Each row was made from one path, in order. Every step used is in the known rows, and no mark comes twice. Write each row's path.
Known rows:
zemoz/bupag/mesiz/dofek: [-1.81  1.99  1.20  5.87  1.33  1.53  1.41  1.00 -0.90 -2.37 -0.76 -2.55
  1.56 -0.71 -1.67  5.02  2.26 -1.71 -4.02  0.92  0.15 -0.13  0.56  1.81]
bupag/zemoz/nemas: [ 1.86  1.87 -0.51 -2.91 -4.90 -0.92 -0.42 -1.48 -1.02 -0.71 -1.34  0.54
  1.94 -0.38 -0.13  2.01 -0.29 -0.21  0.07  0.00 -1.14 -0.78 -2.40 -0.30]
zemoz/nemas/tinon: [ 1.31 -0.35 -1.22 -3.67 -1.55  0.00  0.07  0.50 -2.09  3.37  0.24 -0.84
  0.32 -1.75  0.08  0.50 -0.40  1.66 -2.00  0.24 -1.20  0.77 -0.87 -0.13]
bupag/mesiz/nuneg/zemoz: [-0.87  4.12  1.68 -0.17 -1.02 -0.83  0.28  0.16 -0.20 -1.19 -0.72 -3.41
  2.49  0.94 -1.14  3.08 -0.38 -1.44 -2.10 -1.06 -4.30 -0.87 -0.58  1.03]
mesiz/bupag: [ 0.11  0.21 -0.48 -1.21 -0.39 -0.89  0.25 -0.27  0.04  1.01  0.63 -0.33
  1.45 -0.03 -0.58 -1.09  1.60 -0.55 -2.10 -1.15 -2.07 -1.71 -1.21 -0.40]
boro/kuda: [ 1.08 -0.21 -1.30  0.02 -0.53 -0.87  1.01  4.52 -2.26 -0.24 -2.43 -0.65
 -1.40  1.96  4.03  0.65  0.34 -0.96 -0.53 -0.20  1.80  0.70 -0.01 -0.41]
boro/zemoz: [-0.83  0.97 -1.40  0.54 -1.01 -0.20  1.72 -0.98 -1.66 -0.99 -1.73  1.00
  1.13 -1.62 -2.68  0.60  1.26  0.15  0.61  0.95 -0.32  1.27 -0.15 -0.49]
nuneg/zemoz/bupag/mesiz/dofek: [-1.83  3.86  1.93  5.71 -2.61  0.78  1.18  0.22 -1.59 -3.40 -0.53 -3.44
  4.12  0.07 -1.36  4.37  1.88 -1.35 -4.84 -0.19 -0.37  0.04  0.40  3.11]
tinon/nemas/zemoz/bupag/mesiz: [-1.55  2.86  0.02  4.40 -0.02  0.08 -2.98 -0.42 -1.65 -2.83 -1.39 -1.09
 -0.36 -1.80  1.45  4.27  0.28 -0.52 -1.88  0.21 -1.69 -0.90  3.05  1.71]
bupag/zemoz/boro/kuda: [-3.22  1.96  0.59 -2.77 -4.80 -0.30  0.02  3.92 -4.04 -1.34 -1.27  1.30
  0.33  0.27  2.19  1.41  0.28 -1.93  1.35 -0.77  0.33 -0.59 -1.55 -0.67]
bupag/zemoz: [ 0.05  2.04  0.89 -0.56 -3.27 -0.64 -1.16 -0.40  0.37  0.15 -0.49  2.07
  1.54  0.78 -0.87  1.53  0.54 -0.90  1.80  0.71 -1.34 -0.76 -0.32  0.53]
nuneg/zemoz: [-0.15  2.01  0.78 -0.17 -3.52 -0.50 -0.87 -0.01 -0.44 -0.65  0.21 -1.23
  2.83  0.66  0.02 -0.32 -0.34  0.24 -0.96 -0.94 -0.90  0.26  0.08  1.33]
tinon/nemas/zemoz: [ 0.68  0.61 -1.56 -0.17 -1.20 -0.35 -4.11  0.90  0.02 -1.27 -0.89  1.40
  0.15 -1.66  1.66 -0.74  0.57  0.44 -0.04  0.47 -0.57 -0.45  3.43 -0.32]
dofek/mesiz/nuneg: [-1.82  1.75 -1.26 -1.45 -0.68 -0.30  1.00  3.91  1.23  0.23 -0.51 -0.78
  0.05  2.03 -0.60  1.92  1.81  1.57 -1.51  0.47 -4.27  0.38 -0.10 -1.41]
bupag/mesiz/nuneg/zemoz/boro/kuda/nemas: [-4.10  5.01  1.62 -2.92 -4.61 -0.10  1.38  5.17 -4.64 -3.57 -1.61 -4.65
  1.32  0.57  1.89  2.27  1.09 -4.00 -3.01 -1.24 -2.38 -2.81 -2.61 -0.64]
tinon/nemas: [ 1.48  0.16 -1.28  0.67  2.31 -0.76 -0.29  0.62 -0.58 -0.53 -0.63  1.42
 -0.02 -0.61  1.22 -0.64  1.00  0.48  0.00  0.03  0.34 -1.10  3.11 -1.50]
nuneg/zemoz/boro/kuda/nemas/tinon: [-4.54  2.60  1.29 -3.69 -6.94  0.23 -0.42  5.83 -5.44  0.77  0.01 -1.56
  1.28  0.26  2.22 -1.12  1.43 -1.60 -2.06 -0.65 -0.37 -0.87 -1.13  1.20]
tinon/nemas/zemoz/bupag/mesiz/nuneg: [-1.26  2.93 -0.44  2.91  0.19 -1.75 -2.19  0.43 -0.84 -3.22 -0.42 -1.68
  0.34 -1.64  0.18  5.09 -0.15 -0.85 -2.93 -0.26 -3.06 -1.71  2.55  1.26]
bupag/mesiz/nuneg/zemoz/boro/kuda/nemas/tinon: [-4.84  4.78  1.89 -4.01 -4.49 -0.10  0.48  6.56 -5.31  0.20 -0.78 -3.76
  1.13  0.20  1.14  2.41  1.42 -2.98 -3.11 -0.52 -3.94 -1.75 -1.81  0.53]
bupag/mesiz/dofek: [-0.91  2.35  1.21  2.80  2.07  1.97  0.60  1.82 -0.15 -0.72 -2.33 -1.63
  1.49 -0.37 -1.16  3.41  2.97 -1.56 -2.07  1.20 -0.58  0.00  0.38  0.18]
kuda/nemas/zemoz/boro: [-5.19  1.55  1.22 -2.63 -6.34  1.31 -3.55  0.51 -2.02 -2.41  0.77 -0.39
  0.79 -2.98 -0.45 -1.15  0.95 -1.40 -0.47  0.43 -1.32 -1.36 -2.17  0.17]
nuneg/mesiz: [ 1.23  1.97  0.02  0.90  2.94  0.41  0.73 -0.34  0.80  0.03 -2.49 -0.95
 -1.12 -0.79  0.65  0.15  0.46  0.12  0.47 -1.37 -0.19 -1.56  2.95  1.19]

Write each row's path:
[-2.29  4.81  0.10 -3.26 -3.65 -0.42  1.14  3.64 -3.18 -1.84 -3.27  0.03
  0.76 -0.70  1.97  0.40  3.88 -4.05 -0.63 -1.74 -2.27 -5.14 -0.35  0.04] : nuneg/mesiz/bupag/zemoz/boro/kuda/nemas
[-4.38  0.86  0.89 -2.46 -4.69  0.83 -3.45  0.15 -1.72 -1.05  0.95 -0.46
  0.44 -2.90  0.11 -0.99 -0.87  0.04  0.24 -0.78 -0.62  0.72 -1.25 -0.28] : nemas/zemoz/boro
[-1.58  1.03 -1.23  2.36 -6.54 -0.79 -1.71  3.42 -2.71 -3.86 -1.71 -2.03
 -0.47  0.75  3.50  2.25  0.95 -2.67 -2.86  0.91  1.24 -0.63 -0.49  2.59] : boro/kuda/nemas/zemoz/bupag
[-3.93  0.62  0.30 -3.53 -3.27  0.75  0.37  6.14 -4.83  1.37 -0.49 -0.27
 -0.98 -0.37  2.31 -0.69  1.66 -1.79 -1.26  0.42  0.49 -0.84 -1.19 -0.78] : zemoz/boro/kuda/nemas/tinon
[-2.98 -0.19  0.04 -1.76 -1.34  0.31  1.11  4.71 -3.98 -1.21 -0.66 -1.02
 -1.08 -0.06  3.37  0.03 -0.21 -1.43 -0.48 -1.32  2.04  0.22 -1.38 -1.60] : zemoz/boro/kuda
[-0.71  3.55 -1.97 -5.84 -5.42 -0.14 -0.58  3.02 -1.16  4.80 -1.58  1.02
  2.70  0.91 -1.35  2.74  4.09  2.47 -2.47  0.77 -6.81 -0.36 -1.67  0.09] : dofek/mesiz/bupag/zemoz/nemas/tinon
[-2.90  3.11  0.28  4.77  0.55  0.63  2.63 -2.24 -3.11 -2.99 -2.19 -1.56
  0.58 -1.90 -3.77  5.43  0.76 -1.01 -1.29  1.08 -1.09  0.60 -0.07  2.11] : boro/zemoz/bupag/mesiz
[-0.50  0.98 -1.22 -0.86 -5.95 -0.08 -2.84  4.88 -2.20 -1.91 -3.08 -0.87
 -0.84  1.33  4.13  0.42  1.86 -2.59 -0.95  1.55  0.11 -0.75 -0.31  0.28] : boro/kuda/nemas/zemoz
[-3.12  3.15  0.35 -4.12 -6.93 -0.85  0.21  4.11 -3.78 -1.66 -0.58  0.51
  1.46  0.46  1.25  0.13  3.58 -4.01 -1.36 -0.56 -1.85 -3.95 -3.18 -1.00] : mesiz/bupag/zemoz/boro/kuda/nemas
[ 0.63  3.74  0.27 -4.08 -3.15 -1.18  0.34  0.82 -2.02  2.24 -0.65 -4.13
  2.65 -1.37 -1.11  3.70 -0.87  0.25 -4.00 -0.49 -5.23 -0.35 -1.58  1.02] : bupag/mesiz/nuneg/zemoz/nemas/tinon
[-0.36  0.29 -0.94 -1.90 -2.21  0.13  0.18  6.14 -2.76  2.26 -1.73 -0.43
 -1.03  1.63  2.63  0.11  2.52 -1.75 -0.99  1.49  0.37 -0.57  0.49  0.85] : boro/kuda/nemas/tinon
[-2.60  2.85  0.96  4.95 -2.62  1.40 -2.06  0.83 -0.76 -3.41 -1.40 -2.51
  2.18 -1.31 -1.08  5.64  1.98 -1.20 -3.65  0.92 -0.69  0.24  0.40  2.84] : nemas/zemoz/bupag/mesiz/dofek
[-1.76  4.02 -0.14 -3.42 -1.79 -1.61  1.25  3.77 -3.27 -0.21 -2.99 -0.03
  0.77 -0.33  2.36  0.72  1.96 -2.22 -0.55 -2.70 -1.84 -3.41  0.43  0.39] : nuneg/mesiz/bupag/zemoz/boro/kuda
[-5.60  3.78  0.66 -4.03 -5.22  0.34 -0.15  2.81 -1.26  0.99  0.21  1.20
  2.25  0.77 -1.75  1.40  3.91  0.62 -0.63 -0.61 -5.84 -1.45 -2.20 -1.15] : dofek/mesiz/bupag/zemoz/boro
[-5.69  4.82 -0.57 -4.46 -7.15  0.38  0.77  7.45 -3.40 -0.96 -2.46  0.46
  1.47  2.56  1.51  1.25  6.00 -2.17 -1.57  0.15 -4.43 -2.63 -2.76 -1.70] : dofek/mesiz/bupag/zemoz/boro/kuda/nemas
[ 3.26  3.84 -1.39 -3.39 -1.92 -1.28  0.88 -1.80  0.01  0.01 -2.84 -0.74
  2.05 -1.69 -0.20  1.67  1.61 -0.58 -1.37 -1.67 -3.39 -3.73 -0.38  0.58] : nuneg/mesiz/bupag/zemoz/nemas
[ 1.46  1.93 -1.28 -5.77 -4.94 -1.74 -0.98 -0.10 -1.20  4.14 -0.06  1.38
  3.20 -1.08 -1.57  0.84  1.55  0.46 -2.33  0.13 -4.24 -1.44 -2.28  0.74] : mesiz/bupag/zemoz/nemas/tinon
[-1.91  2.28  0.89  3.00  1.44 -1.32  1.55 -0.66 -0.78 -2.57  0.82 -2.96
  0.06 -0.40 -1.67  5.30 -0.87 -1.30 -3.22 -0.51 -2.22 -1.20 -0.52  1.48] : zemoz/bupag/mesiz/nuneg
[ 0.40  0.65 -2.45 -3.32 -2.72 -0.24  1.60 -0.49 -3.80  2.03 -1.79  0.17
  1.37 -3.20 -2.84  0.97  0.64  2.12 -1.17  1.17 -1.32  2.20 -1.29 -0.06] : boro/zemoz/nemas/tinon
[-3.84  0.16 -0.42 -2.93 -5.09  0.24 -2.40  4.88 -3.76 -1.67 -1.25 -0.92
 -0.80 -1.16  4.01  0.03 -0.20 -1.08 -0.70 -0.90  0.40  1.07 -1.52 -0.41] : nemas/zemoz/boro/kuda
[ 1.13  1.91 -0.69 -4.50 -5.11 -0.72 -1.03 -0.33 -1.79  2.94 -0.64  1.41
  1.90 -0.99 -0.98  1.91 -0.07  1.12 -0.08  0.71 -2.30 -0.19 -1.67  0.84] : bupag/zemoz/nemas/tinon
[-4.57  4.57  2.39 -2.53 -2.56 -0.14  0.60  0.55 -2.57 -1.94  1.20 -3.74
  2.44 -1.79 -1.60  2.09 -1.15 -1.72 -2.07 -2.28 -4.02 -1.38 -1.93 -0.33] : bupag/mesiz/nuneg/zemoz/boro
[-1.25  2.82 -0.38  5.79 -0.26  0.83 -2.53  1.56 -1.38 -3.50 -1.82 -0.97
  1.73 -1.99  0.42  4.51  2.77 -1.02 -4.23  0.86 -0.68 -0.55  3.18  1.39] : tinon/nemas/zemoz/bupag/mesiz/dofek
[ 0.98  4.12 -0.02 -1.28 -0.76 -1.11 -0.25 -1.13  1.09  1.00 -2.36  0.96
  1.83 -0.01 -1.14  1.09  2.18 -1.07  0.25 -1.29 -3.64 -3.80  1.65  1.92] : nuneg/mesiz/bupag/zemoz
[ 1.36  4.00  0.38 -2.58 -2.92 -1.00  1.11 -0.72 -1.66 -1.93 -1.32 -4.87
  2.78 -0.54 -0.23  3.04 -1.29 -0.89 -3.87 -1.27 -3.86 -1.18 -2.66  0.10] : bupag/mesiz/nuneg/zemoz/nemas
[-3.94  2.30  1.93 -3.07 -4.91  0.15 -1.15 -0.92 -1.91 -1.27  1.09  1.64
  1.49 -1.36 -1.56  0.92 -0.16 -0.64  1.76 -0.60 -1.28 -0.90 -2.06 -0.35] : bupag/zemoz/boro
[-2.41  3.73  2.22  4.06 -2.44 -0.17  0.50 -1.63 -2.06 -2.77 -0.09 -3.28
  2.13  0.27 -0.62  3.95 -0.34 -0.96 -2.94 -1.00 -1.71 -0.17 -0.01  3.35] : nuneg/zemoz/bupag/mesiz
[-3.40  2.32  0.77 -2.29 -6.90  0.28  0.68  4.26 -4.96 -2.99 -0.78 -2.56
  1.14  0.52  3.51 -1.39  1.32 -2.90 -2.06 -1.15  0.77 -1.47 -1.79 -0.54] : nuneg/zemoz/boro/kuda/nemas
[-3.04  2.80  1.15  3.91 -2.28  0.64 -3.00 -1.17 -0.93 -2.46 -1.02 -2.22
  0.05 -1.11 -0.18  5.01 -0.36 -0.72 -1.98  0.31 -1.87  0.21  0.09  3.00] : nemas/zemoz/bupag/mesiz
